In the rows, 128 means zero.
Known rows, with every step that occurs
nufos/kesiz/vukoz: [126 131 180 129 112 128 122 118 144 144 140 135 124 130 151 118 100 163
 166 127 168 125 132 100 121 179 112 122 112 140]
nufos/kesiz/galu/rako/buga/sile: [109 151 207 165  74 131 108  97 135 157 152 138 117 112 176 117  89 198
 157 155 197 133 137  97 116 158 119 152 130 177]
vukoz/rako/nufos/kesiz/veta/gebi: [103 139 193 158  51 119 105 126 121 141 177 157 124 114 123 136  95 194
 142 102 187 166 125  84  99 174 112 114 122 153]
veta/kesiz: [113 139 181 143 103 140 118 109 137 133 156 148 123 131 150 134  89 175
 180 138 157 135 128 104  94 156 120 127 119 137]
buga/sile: [114 132 180 157 113 132 113 124 140 131 151 153 113 121 170 135  97 187
 163 148 190 140 143 114 112 144 143 135 128 146]
galu/kesiz/vukoz/rako/veta/gebi: [125 133 180 180  90  99 111 137 124 122 110 125 126 135 149 147 148 169
 131 115 134 154 128  83 140 159 133 128 136 156]
galu/rako/veta/gebi: [103 140 177 171  95 117 110 115 106 143 134 152 109 126 152 160 104 165
 145 144 137 126 127 109 138 137 171 128 131 151]
nufos/rako/veta/gebi: [119 133 164 170 120 123 104 139 124 131 136 129 120 142 156 158 111 164
 153 132 178 129 121 101 128 156 151 119 128 157]
lovu/vukoz/rako/nufos/kesiz/buga/sile: [113 124 182 117  59 104 117 131 154 118 118 127 126  91 142 117 109 191
 152 125 252 167 130  84 126 170 110 142 115 149]
kesiz/galu/rako/veta/gebi: [106 144 199 165  85 118 108 120 105 150 139 149 111 133 162 152 109 175
 147 134 143 122 137  95 128 149 166 128 138 170]
nufos/rako: [119 128 156 155 137 140 109 134 141 130 132 125 122 138 167 139 101 178
 175 137 167 119 131 101 128 158 130 126 116 143]
lovu/vukoz: [125 127 172 131 109 123 124 140 139 117 113 137 123 128 171 141 114 167
 185 126 151 109 120 119 128 156 141 122 127 136]
kesiz/vukoz/rako: [120 122 166 139 113 109 119 152 138 116 116 130 124 118 163 160 124 183
 169 119 130 136 140  94 152 149 115 133 126 124]
veta/kesiz/buga: [117 135 175 130  98 137 116 106 141 127 153 147 128 121 140 125 115 181
 175 145 198 131 130  82 107 172 124 129 113 141]
nufos/kesiz/buga: [120 129 175 127 101 128 112 104 143 150 158 138 132 116 138 112 113 178
 165 139 197 126 133  86 108 189 120 129 102 156]
lovu/vukoz/rako/veta: [111 119 174 136  88 101 121 150 133 114  95 125 137 108 163 179 112 171
 166 119 133 131 122 109 136 144 139 140 137 144]
buga/kesiz: [116 135 185 165 118 136 118 129 141 133 149 142 124 122 159 138 116 177
 180 120 132 147 145 106 100 143 112 128 112 144]
nufos/kesiz/galu/rako: [108 144 199 146  94 133 112  95 128 171 149 136 115 127 161 112  86 187
 159 139 142 124 144  90 113 170 117 135 113 161]
galu/kesiz/buga/sile: [125 134 181 167 102 135 107 103 147 130 141 141 122 124 158  93 135 193
 141 154 225 144 143  83 114 172 145 140 121 168]
veta/kesiz/buga/rako/vukoz/lovu: [124 141 173 163  78 124 116 140 161 117 144 122 121 112 144 136 149 184
 174 117 216 152 126  80 129 124  94 147 109 139]
lovu/vukoz/rako: [118 123 167 136 101 103 120 153 139 110 101 125 125 112 170 161 125 183
 179 118 126 132 125 108 141 147 116 133 128 124]
vukoz/rako/buga/kesiz: [110 135 179 178  91 116 113 147 141 115 136 128 139  99 166 167 135 193
 184 113 118 156 131 102 115 133  88 146 122 149]
galu/kesiz/nufos/rako/vukoz/lovu: [127 147 182 198 130 134 113 145 152 157 120 120 127 137 156 105 165 169
 163  93 173 156 104  99 130 167 119 123 109 161]
veta/kesiz/vukoz: [124 136 179 131 108 137 125 120 143 121 136 143 120 135 153 132 102 165
 177 134 167 131 129  96 121 162 117 123 123 126]
lovu/vukoz/rako/nufos/kesiz: [108 124 180 121  67 108 124 139 144 127 115 125 132 109 142 135  88 172
 171 103 167 148 118 105 112 163 108 131 113 145]
veta/kesiz/galu/rako/buga/sile: [106 156 207 167  71 139 111  99 133 134 147 147 113 117 179 131  91 200
 166 161 197 138 135  94 114 141 123 151 141 162]
kesiz/vukoz/lovu: [127 126 178 145 120 124 126 144 151 140 138 128 120 124 159 146 142 173
 169 114 149 131 131 103 132 161 134 128 125 128]
rako/veta: [105 124 181 145 101 133 117 125 128 137 140 149 135 125 153 161  88 161
 167 131 154 117 129 114 106 153 168 135 130 166]
lovu/vukoz/rako/veta/kesiz/buga: [114 126 177 120  72 105 120 128 142 108 102 125 141 101 143 161 125 177
 164 133 185 144 118  78 131 162 121 143 129 139]
rako/vukoz: [121 135 169 149  97 133 123 152 137 121 132 154 127 136 156 144 103 163
 194 108 161 110 116 127 129 119 143 129 118 153]
kesiz/buga: [118 124 168 132 109 130 113 127 137 127 144 147 129 120 151 134 127 180
 174 138 188 114 135  91 125 171 149 128 115 150]

Rows
[107 117 171 127  84 118 124 158 138 110 115 140 128 117 148 156 101 176
 171 103 162 142 134  96 139 147 135 131 125 138] : kesiz/vukoz/rako/nufos
[119 139 193 176  91 155 109 102 132 139 160 157 133 139 153 109 112 188
 147 130 160 125 130  91  98 177 146 122 131 167] : galu/kesiz/veta
[113 120 174 107  61 106 121 136 148 120 113 123 137  99 133 125 114 179
 167 109 209 145 119  84 125 179 111 133 106 150] : lovu/vukoz/rako/nufos/kesiz/buga
[120 125 166 148  95 110 118 159 138 103 112 128 136 111 169 171 132 182
 182 119 143 123 121 101 154 147 117 141 135 140] : kesiz/vukoz/rako/buga
[110 134 191 139  83 134 112  98 144 128 152 152 128 110 142 135  96 179
 148 162 249 152 136  84 103 161 148 145 130 160] : rako/veta/kesiz/buga/sile
[117 149 177 161 125 142 115 139 141 132 124 144 123 138 153 124 111 162
 188 115 199 148 103 101 130 156 104 115 109 140] : veta/kesiz/nufos/rako/vukoz
[122 131 174 143  86 108 117 137 144 126 126 118 139 109 156 149 120 180
 172 120 153 134 120  95 138 167  88 141 122 145] : nufos/kesiz/vukoz/rako/buga
[117 138 183 139  97 135 112 102 148 123 158 151 117 114 149 117 110 193
 160 161 241 154 141  83 107 163 124 138 122 142] : veta/kesiz/buga/sile
[110 143 181 158 144 143 108 118 137 145 139 138 120 132 157 122 109 173
 172 139 185 157 120  88 114 193 105 114 112 135] : veta/kesiz/nufos/rako
[106 133 208 127  69 141 118 119 137 157 163 146 132 132 143 109  70 175
 173 105 194 131 135  96  73 182 131 124 113 185] : rako/nufos/kesiz/galu
[119 127 167 146  83 103 119 160 138  99 100 122 138 106 177 172 134 181
 191 117 137 119 108 114 144 144 118 141 138 141] : lovu/vukoz/rako/buga
[123 135 175 160  96 126 126 156 150 139 143 138 126 125 150 149 132 169
 187  94 153 127 114 124 122 119 138 133 119 146] : rako/vukoz/lovu
[108 143 201 178 117 133 114 135 133 135 144 153 136 106 168 137 143 171
 186 114 152 153 121 108 104 172 113 123 118 162] : rako/buga/kesiz/nufos
[116 132 189 131  95 135 126 115 138 125 128 144 132 132 145 151  89 152
 164 134 174 130 126  97 114 159 140 131 132 147] : rako/veta/kesiz/vukoz
[107 139 191 150 102 134 113 115 121 149 135 146 112 129 173 134  99 190
 168 138 133 112 146  95 130 151 145 134 126 156] : kesiz/galu/rako
[122 134 181 154  85 107 113 133 151 123 131 122 128 101 166 143 115 192
 157 137 196 157 130  96 138 157  88 149 130 145] : nufos/kesiz/vukoz/rako/buga/sile
[119 134 164 168  95 127 114 158 140 106 126 138 117 129 171 147 108 171
 184 117 173 124 130 112 141 106 119 138 118 149] : buga/rako/vukoz
[ 98 134 199 150  89 132 114 113 117 153 130 146 124 125 166 152  86 177
 156 138 138 111 142  98 125 148 169 143 135 175] : kesiz/galu/rako/veta
[129 135 158 169 118 132 119 162 157 135 129 115 124 134 157 146 131 174
 184 100 174 129 111 113 138 123 124 132 114 142] : nufos/rako/vukoz/lovu
[ 98 125 180 137  72 119 116 126 138 144 148 135 133 109 131 137  76 182
 165 108 162 157 131  99  97 161 110 135 107 155] : vukoz/rako/nufos/kesiz
[104 143 198 148 120 137 115 110 129 148 151 161 121 122 150 125 108 169
 175 131 164 154 123  99  97 188 120 114 117 138] : veta/kesiz/nufos
[100 141 188 148  80 134 111  79 135 136 137 152 116 102 145 136  89 185
 136 179 228 151 140  81 128 146 153 154 128 152] : galu/rako/veta/kesiz/buga/sile
[120 138 191 168  69 120 117 151 142  97 123 136 144  95 172 164 145 197
 179 107 145 146 119  95 129 146  90 135 140 142] : lovu/vukoz/rako/buga/kesiz/veta
[127 148 192 191  88 140 103 110 120 134 169 161 119 147 150 109 135 185
 139 125 164 135 124  88 103 177 143 109 134 161] : galu/kesiz/veta/gebi
[113 124 186 157 103 111 121 147 141 118 112 127 136 106 155 173 125 173
 158 110 124 165 147  88 135 139 106 141 126 140] : buga/kesiz/vukoz/rako/veta
[114 145 187 154  84 133 120 138 126 137 121 150 116 135 170 135 102 176
 184 116 146 105 129 108 147 114 144 136 124 162] : kesiz/galu/rako/vukoz
[113 142 172 169  93 126 125 137 140 148 129 138 113 118 153 149 125 173
 175 112 133 125 118 120 149 105 144 142 116 137] : galu/rako/vukoz/lovu
[104 129 176 138  69 139 111 120 144 105 146 140 122 115 140 124  95 181
 166 137 242 149 138  70 106 155 121 138 111 154] : veta/kesiz/buga/rako/nufos
[117 127 191 129  83 129 130 129 157 156 150 128 127 120 130 120 106 162
 161  98 191 148 125 100 102 177 126 126 110 148] : rako/nufos/kesiz/vukoz/lovu
[119 139 182 155  81 114 116 134 150 101 125 133 124 105 167 156 116 194
 168 144 197 162 127  92 136 140  92 150 142 131] : veta/kesiz/vukoz/rako/buga/sile
[122 148 197 185  97 136 108 127 124 129 179 165 116 127 152 136 135 189
 157 116 157 156 139  91 103 156 114 106 126 141] : buga/kesiz/veta/gebi
[ 95 141 186 152  87 139 118  86 123 146 134 149 122 120 143 152  69 167
 155 156 144 132 128 102 114 139 151 143 126 148] : galu/rako/veta/kesiz
[113 140 185 178 159 138 108 134 140 145 134 133 121 122 168 125 135 178
 172 119 159 169 136  89 118 179  95 114 104 142] : buga/kesiz/nufos/rako
[115 143 198 178  83 152 113 127 136 120 168 159 142 113 163 146 121 189
 177 119 164 131 126  99 100 153 120 129 133 164] : rako/buga/kesiz/veta
[126 134 167 150  82 123 110 134 150 122 138 127 126 116 148 115 119 176
 170 125 225 130 130  86 137 141  95 141  98 159] : nufos/kesiz/buga/rako/vukoz
[107 128 193 126  49 123 119 130 139 127 134 144 137 105 138 133  85 186
 159 102 189 146 117  93 111 175 112 124 124 148] : lovu/vukoz/rako/nufos/kesiz/veta
[ 96 120 172 141  80 121 117 147 132 122 135 144 130 112 144 158  88 183
 174 106 152 146 132 105 113 142 138 135 121 150] : vukoz/rako/nufos
[107 141 194 170  58 134 100 121 125 131 183 154 113 125 138 118  89 185
 138 119 226 155 134  82  98 170 114 114 120 163] : buga/rako/nufos/kesiz/veta/gebi
[131 135 165 178  85 130 108 138 148 105 117 127 127 132 158 105 147 177
 162 123 205 128 129  81 143 131 120 144 109 173] : galu/kesiz/buga/rako/vukoz
